Each row was made from one path, in order. Every step used is in the known rows, and no mark comes twice. Write each row's path.
Known rows:
u, e, t: [-5, 0, 8, 14, 0, 17, 4, -1, 10, -16, 9, 21, -13, -2, 6, 0, -2, -2, -15, 7, 44, 6, -9, -3, 11, -13, 7, -4, -21, -18, -1, -1, 1, -1, -2, 12, -12, 0, 2, -1, 5, -13, -2, -4, -7, -3, 49, -2, 1, 9, 8]
e, t, g: [-3, -7, 2, 10, 20, 6, 2, -2, -13, -21, -15, 11, -13, -12, -3, -10, 10, -6, -5, -8, 30, 9, -1, -4, 69, 17, -3, 0, 4, -6, 7, -3, -8, 11, -13, 26, -18, 8, 2, 7, 22, 1, -7, 3, -6, 1, 24, 3, -11, -35, -6]
e, t: [-1, -3, 4, 9, 10, 16, 2, -9, -14, -20, -10, 13, -17, -7, -2, -1, 5, 6, 8, 5, 42, 11, -9, -2, 46, -8, 3, -3, -10, -23, -3, -6, 5, -3, -7, 23, -15, 1, 7, -2, 1, -1, -4, 1, -6, 0, 37, 9, -6, -27, 7]
g, d: [-1, -7, 16, -13, -1, 11, 7, -8, -10, -14, -7, 6, 6, -2, -7, 1, 7, 29, 12, 8, -28, 14, -13, 0, 44, -6, 17, 5, 1, -16, -28, -5, -3, -14, 23, 2, 1, 2, 2, -23, 8, 1, -7, -4, -6, 5, 11, -1, -6, -12, 7]
d, j, u: [7, -7, -19, -3, 6, 5, 5, -4, -6, -15, 16, -7, -17, 11, 4, 15, -8, 7, 19, 4, -1, -8, -1, -20, 30, -38, 2, -7, 10, -13, 15, -9, 15, -7, -10, 19, -2, 0, 10, -7, -31, -16, -13, -3, -1, 1, -47, 20, 9, -19, 6]
t, e: [5, 2, 12, 6, 13, 8, 15, 6, -8, -26, -1, 8, 8, -4, 3, -7, 8, 17, -19, 5, 0, 2, -9, -14, 32, -24, 8, 8, 22, -25, -3, -2, 7, -4, 26, 18, -8, 4, 6, -21, -21, -2, -6, -10, -3, 3, -2, 2, 2, 28, 4]
k, d, g: [1, -6, 1, -6, -4, -3, 12, 1, -7, -20, 3, -2, 12, -1, 1, 2, 19, 14, 14, -8, -29, 5, 15, -10, 0, 36, 7, -2, -6, -5, -14, -9, -4, 14, -22, 8, 7, 25, -3, -1, -7, 27, 2, 8, 1, 6, -21, -9, 12, -30, 1]
j, u, e, t, g: [-5, -1, -18, 9, 9, 4, 3, 1, 12, -7, -10, 14, -16, -2, 6, 1, -7, -25, -19, -10, 37, 1, -1, -8, 40, -10, 3, -7, -7, 3, 36, 6, -10, 12, -26, 15, -17, 6, 6, 21, 30, -25, -16, -3, -3, -4, -10, 7, -6, 10, -5]
u, e, t, g: [-6, -5, 5, 17, 10, 7, 2, 5, 13, -17, -2, 19, -10, -7, 4, -16, 1, -13, -28, -7, 35, 4, -4, -5, 39, 13, 4, -1, -6, -2, 8, 2, -12, 12, -15, 19, -15, 7, -1, 10, 24, -16, -6, 0, -8, -2, 35, -10, -7, 6, -4]
w, y: [10, 5, -3, 2, 10, 6, 6, -8, -19, -40, -13, 14, -6, -9, 6, 30, 4, 36, 16, 2, 11, 8, -11, -15, -37, -14, 3, -6, 3, -17, -7, -8, 11, -14, 18, 18, -12, -3, 17, -21, 10, -1, 1, -9, -14, 1, 7, 16, 12, -5, 7]
k, d, g, y, e, t: [0, 15, 11, 2, -13, -11, 0, 0, -4, 20, -8, -3, 15, -1, -1, -15, 12, -1, -2, -2, 1, 6, 25, 12, -77, 37, -5, 1, -14, -1, -13, 2, -2, 12, -35, -24, 11, 5, 1, 2, 10, 41, 21, 12, 19, 1, 15, -10, 6, 25, -2]
e, t, g, d, j: [-2, -15, 13, -2, 7, -3, -11, 1, -5, 2, 2, -12, 1, -4, -12, -10, 11, -17, -3, -8, -5, -2, -4, 12, 68, 21, 4, 5, 9, 9, -16, -3, -4, 9, 0, 9, 9, -2, -10, 8, -9, 7, -3, 11, -3, 2, 28, -12, -16, -48, -4]
j, u, e: [-2, 3, -15, 0, -2, 13, 12, -3, 12, -14, 5, 16, -14, 7, 11, 14, -13, 12, -2, 5, 7, 0, -7, -22, 2, -39, 12, -8, -10, -19, 21, 0, 0, -6, -3, 10, -11, 3, 10, -9, 3, -35, -14, -12, -2, -2, -35, 12, 10, 32, 7]
j, y, g, d, k: [2, 13, -11, -5, -7, -2, 2, -3, -1, 21, -21, -4, 1, -6, 1, 1, -4, 35, 25, 26, -35, 4, -4, 4, -44, 2, -14, 3, 1, 14, -5, 4, -4, -19, 43, -20, -6, 1, -8, 0, 1, 30, 17, -9, -1, 6, -19, -6, 0, -16, -1]
w, y, g, d: [0, -1, 5, -6, -2, 1, -3, -7, -12, -8, -13, 16, 11, -5, -3, 12, -6, 39, 14, 4, -22, 11, -8, 5, -39, 22, 11, 5, 5, 9, -20, 5, 2, -13, 36, -30, -13, -8, 0, -13, 27, 21, 10, -5, -13, 2, 0, 10, 0, 2, 0]
d, g: [-1, -7, 4, 2, 10, 9, 5, 1, -2, -23, -1, 0, -3, -6, 4, 1, 6, 24, 10, -3, -4, 3, 5, -18, 29, 17, 0, -2, 8, -1, -3, -5, -1, 0, -31, 12, -12, 10, 3, -9, 8, 28, -5, 1, -8, 8, -12, -3, 4, -18, 6]
d, j, u, e, t, g: [-1, -6, -17, 10, 8, -3, -6, 10, 16, -5, 19, -3, -16, 6, 5, 5, -8, -35, -20, -11, 34, -14, 2, -8, 30, -11, -1, -6, -1, 8, 33, 2, 0, 15, -26, 16, -6, 0, -2, 19, -9, -28, -15, 3, -1, -4, -19, 2, 1, -3, -4]
j, y, e: [1, 24, -4, 4, 3, 8, 18, -2, -4, 8, -9, 12, -2, -3, 8, -3, -12, 22, 7, 11, 7, 4, -1, -17, -51, -29, -26, -4, 3, -10, 6, 6, 5, -16, 16, -3, -9, -5, 14, -14, 15, 0, 11, -15, 0, -1, -4, 12, 9, 49, 5]
w, y, e, t: [5, 13, -3, 17, 3, 3, 1, -3, -14, -7, -1, 21, -4, -13, 3, 16, -10, 10, -12, 7, 57, 7, -8, 5, -44, -18, -8, -5, -12, -9, -4, 6, 16, -6, 7, -8, -17, -11, 13, -2, 14, 13, 22, -3, -10, -5, 41, 17, 5, 16, 7]

Write each row's path:
[0, 0, -17, 1, -17, -7, -21, 2, 12, 18, 19, 1, 7, 10, 1, 25, -26, -12, -2, -2, 19, -9, -5, 18, -63, -6, 6, -3, -11, 25, 10, 11, 12, -3, 0, -37, -1, -17, -5, 17, -4, -2, 11, 2, -6, -6, -2, 10, 6, 10, 1]	w, y, g, d, j, u, e, t
[-2, 19, 16, 9, 1, 10, 1, -6, -8, 8, -15, 12, -8, -3, 2, -13, -2, 14, -5, 13, 34, 11, 3, 5, -43, -11, -6, 3, -4, -18, -7, 1, 5, -9, 0, -13, -13, -14, 14, -17, 16, 12, 9, -4, 10, -4, 38, 8, -3, 41, 3]	g, y, e, t
[-1, -12, -7, -11, -4, -8, -2, 8, 21, 3, 19, -12, 2, 10, 0, 3, -11, -12, -13, -8, -43, -13, -4, -6, 27, -6, 13, 2, 9, 14, 11, 3, -8, 5, 3, -2, 15, 3, -8, 1, -6, -26, -17, -1, 0, 0, -45, -8, 0, 14, -4]	t, g, d, j, u, e
[7, 14, -6, -5, -14, -13, 16, 8, -4, 16, 24, -7, 14, 7, 4, -3, -3, -1, 8, 3, -19, -9, 14, -9, -86, -16, -23, -3, -4, -6, -7, -2, 15, 1, 19, -11, 25, 3, -1, -9, -40, 0, 18, -2, 10, -2, -19, 2, 26, 32, 3]	k, d, j, y, e
[-2, -3, -8, -2, 0, -9, -6, 6, 1, 36, 10, -13, 4, 3, -9, -8, -10, -30, -17, -3, 3, -10, 1, 13, 54, -8, -5, 5, 5, 19, 11, 10, -1, 9, -7, -24, 6, -5, -6, 21, -1, 4, 6, 7, 4, -4, -23, 4, -9, -10, -7]	y, e, t, g, d, j, u
[5, 2, 12, -10, -8, -7, 6, -8, -8, -17, -18, -8, 13, 3, 2, -2, 25, 23, 24, -9, -44, 7, 24, -6, -72, 41, 10, -1, 1, -9, -17, -12, -7, 5, -22, 2, 10, 15, 6, -16, 6, 23, -4, 7, 14, 6, -18, -11, 12, 7, 1]	k, d, g, y
[0, -2, -20, 3, -6, -8, -5, 0, 17, 17, -12, -9, -6, -6, -2, 10, -3, -17, -19, 14, -3, -3, -9, 12, 35, -14, 10, -1, -16, 13, 16, 4, -14, 6, 12, 1, 3, 9, -8, 27, 10, -6, 7, -3, -2, 1, -13, -10, -11, -21, -7]	j, u, e, t, g, d, k
[7, -14, 2, -4, -8, -5, 11, 3, -11, -19, 30, -8, 7, 9, -1, 3, 13, 6, 15, 1, -24, -4, 8, -9, -2, 4, 10, -1, -5, -18, -22, -18, 12, 9, 10, 12, 19, 14, -3, -13, -56, -4, -1, 6, 4, 3, -16, -1, 18, -29, 4]	k, d, j
[2, 6, -10, 5, 3, -10, -12, 0, 15, 4, -3, -9, -14, 9, 8, -1, -2, -25, -6, -12, 17, -14, 8, -4, -44, -6, -1, -6, 6, 7, 29, 1, -2, 5, -28, 12, -2, -7, 6, 7, 4, -27, -19, 2, 13, -5, -15, 1, 0, 36, -6]	d, j, u, e, t, g, y
[3, 5, 6, -18, -4, -1, -1, -5, -7, 1, 0, -14, 8, 5, -2, 12, 4, 13, 32, 1, -33, -3, -6, -4, -36, -20, -12, 0, 11, -3, -14, -6, 7, -21, 23, 11, 22, -9, 3, -18, -20, -8, -4, -4, -2, 3, 4, -1, 5, -1, 7]	g, d, j, y
[0, -11, -11, -9, 7, -9, -12, -4, -6, 9, -4, -16, -2, 2, -9, 5, 3, -28, 7, -12, -4, -7, -1, 10, 70, -3, 3, 0, 8, 11, 10, 0, -3, 7, -16, 8, 8, -4, -2, 19, -1, -9, -8, 10, 1, 0, -19, 7, -14, -47, -7]	e, t, g, d, j, u
[9, -9, 4, -5, -8, 2, 6, -5, -6, -4, -8, -7, 4, -9, -5, 8, 10, 37, 10, 32, -36, 6, -15, 3, 31, -15, 13, 6, -4, -9, -28, -8, -1, -15, 43, 5, 3, 8, -5, -13, -26, 22, 11, -6, -7, 8, 0, -9, -1, -39, 6]	g, d, k
[4, 6, 13, -4, 7, 5, -1, -8, -3, -18, -23, -2, -2, -2, 7, -2, 10, 34, 19, -3, -17, 6, 13, -15, -42, 24, 2, -1, 17, -5, -5, -7, -4, -9, -26, 9, -7, 1, 12, -24, 21, 31, -10, 1, 4, 7, -6, -3, 4, 19, 3]	d, g, y
[-6, 0, 3, 17, 15, 7, 5, 7, -4, 3, -4, 15, -5, -12, -1, -23, -5, -9, -27, 2, 38, 5, -1, 0, 53, 12, -11, 4, 1, 3, 9, 8, -6, 12, -9, -4, -22, 1, 0, 8, 25, 14, 11, 0, 0, -2, 19, 1, -8, 2, -7]	y, e, t, g
[-1, 5, 11, 9, 17, 3, -3, -10, -13, -16, -40, 6, -12, -8, 0, -15, 19, 4, 9, -7, 16, 12, 6, -1, -4, 22, -3, 0, 12, -6, 4, -6, -11, 3, -12, 20, -15, -3, 12, -5, 33, 0, -13, 2, 7, 1, 27, -1, -12, 0, -8]	e, t, g, y
[-10, -7, -8, 0, -15, 5, -16, 5, 21, 27, 28, -1, 0, 16, -1, -2, -24, -18, -7, 2, 8, -8, -3, 14, 12, -5, 9, 1, -13, 17, 10, 11, 4, 0, -2, -34, 1, -10, -13, 19, -12, -4, -1, 3, 0, -4, -11, 1, -3, 2, 0]	y, g, d, j, u, e, t
[-1, -7, -4, -6, -15, 2, -11, -2, 15, 13, 26, -6, -3, 12, -1, 17, -10, -23, -5, 2, 8, -7, -9, 12, 15, -33, 14, -3, -16, -2, 5, 1, 6, -3, -7, -6, 17, -8, -5, 8, -26, -23, -4, 2, -2, -3, 5, 1, -3, -2, 8]	g, d, j, u, e, t
[2, 13, 9, -13, -11, -4, 4, 4, 2, 30, 16, -14, 15, 4, -2, 1, -13, 9, 9, 9, -29, -7, -4, 0, -52, -25, -20, 4, 9, 2, -15, 7, 10, -22, 27, -21, 21, -13, 1, -13, -18, 7, 11, -7, 2, 0, 3, -3, 8, 40, 5]	g, d, j, y, e
[2, 3, 5, -7, 7, -12, -12, -1, -8, 9, -15, -19, 3, -5, -7, -1, 9, -24, 16, -16, -3, -5, 1, 11, -4, 8, -21, -1, 13, 15, 1, 2, -3, -1, -2, 14, 19, -6, -3, 9, 7, -6, -6, 5, -3, 0, 25, -8, -12, -24, -5]	e, t, g, d, j, y
[-5, -15, 18, 2, -5, -5, -9, 12, 19, 3, 21, -6, 5, 2, -4, -10, 2, -26, -25, -8, -5, -7, -4, 13, 41, 20, 10, 7, 0, 14, -13, 2, -7, 8, 1, 0, 11, -2, -15, 6, -9, -10, -4, 7, -5, -1, 38, -23, -8, -10, -3]	u, e, t, g, d, j
[5, 2, -12, -1, -9, -21, -5, 1, 9, 10, 3, -14, 3, 13, 4, 0, 8, -35, -4, -17, -8, -11, 22, 4, -73, 11, 6, -6, -8, -1, 19, -6, -4, 21, -21, 1, 15, 6, 0, 10, -15, -31, -8, 8, 21, -6, -24, -4, 10, 25, -10]	k, d, j, u, e, t, g, y
[-6, -16, 12, -5, -6, 6, -4, 5, 1, 7, 23, -2, 9, 9, -6, -14, -7, 21, 11, 8, -37, -2, -2, 3, 29, 23, 8, 10, 12, 13, -23, -1, 5, -9, 27, -27, -1, -4, -13, -11, -21, 23, 3, 2, 0, 3, -12, -3, 0, -18, 0]	y, g, d, j
[-10, 13, 1, -12, -3, 8, 2, -8, -5, 14, -21, 7, 9, 1, -1, -7, -6, 28, 31, 2, -28, 10, -1, 0, -31, 13, -11, 2, 8, 7, -4, 7, -6, -20, 25, -22, -7, -6, -1, -6, 32, 12, 4, -9, -2, 2, -9, 4, -4, 15, -1]	j, y, g, d
[-3, -9, 15, 4, -1, -6, -5, 11, 1, 25, 18, -8, 8, -3, -10, -21, -2, -22, -25, -1, -4, -7, -1, 17, 56, 15, -5, 11, 7, 17, -16, 8, -2, 8, 6, -21, 8, -5, -13, 6, -7, 16, 15, 8, 0, -2, 26, -12, -10, -11, -6]	y, e, t, g, d, j
[-8, -3, -6, -5, -1, 0, -3, -2, 13, 8, -14, 6, -1, -2, -4, 2, -3, -24, -16, -7, 7, 4, -9, 10, 45, -4, 12, -2, -10, 8, 15, 10, -17, 8, -12, -1, 0, 3, -2, 20, 36, -28, -10, 0, -3, -4, -1, -4, -17, 7, -5]	j, u, e, t, g, d
[4, 13, -12, 4, -2, -21, 5, 9, -5, 25, 9, -10, 11, -2, 1, -11, 5, -36, -5, -14, 12, -10, 19, 5, -57, 14, -32, -1, -1, 9, 10, 3, 2, 19, -8, -4, 17, 5, -7, 23, -18, 4, 19, 8, 11, -4, 2, -4, 8, 5, -9]	k, d, j, y, e, t, g
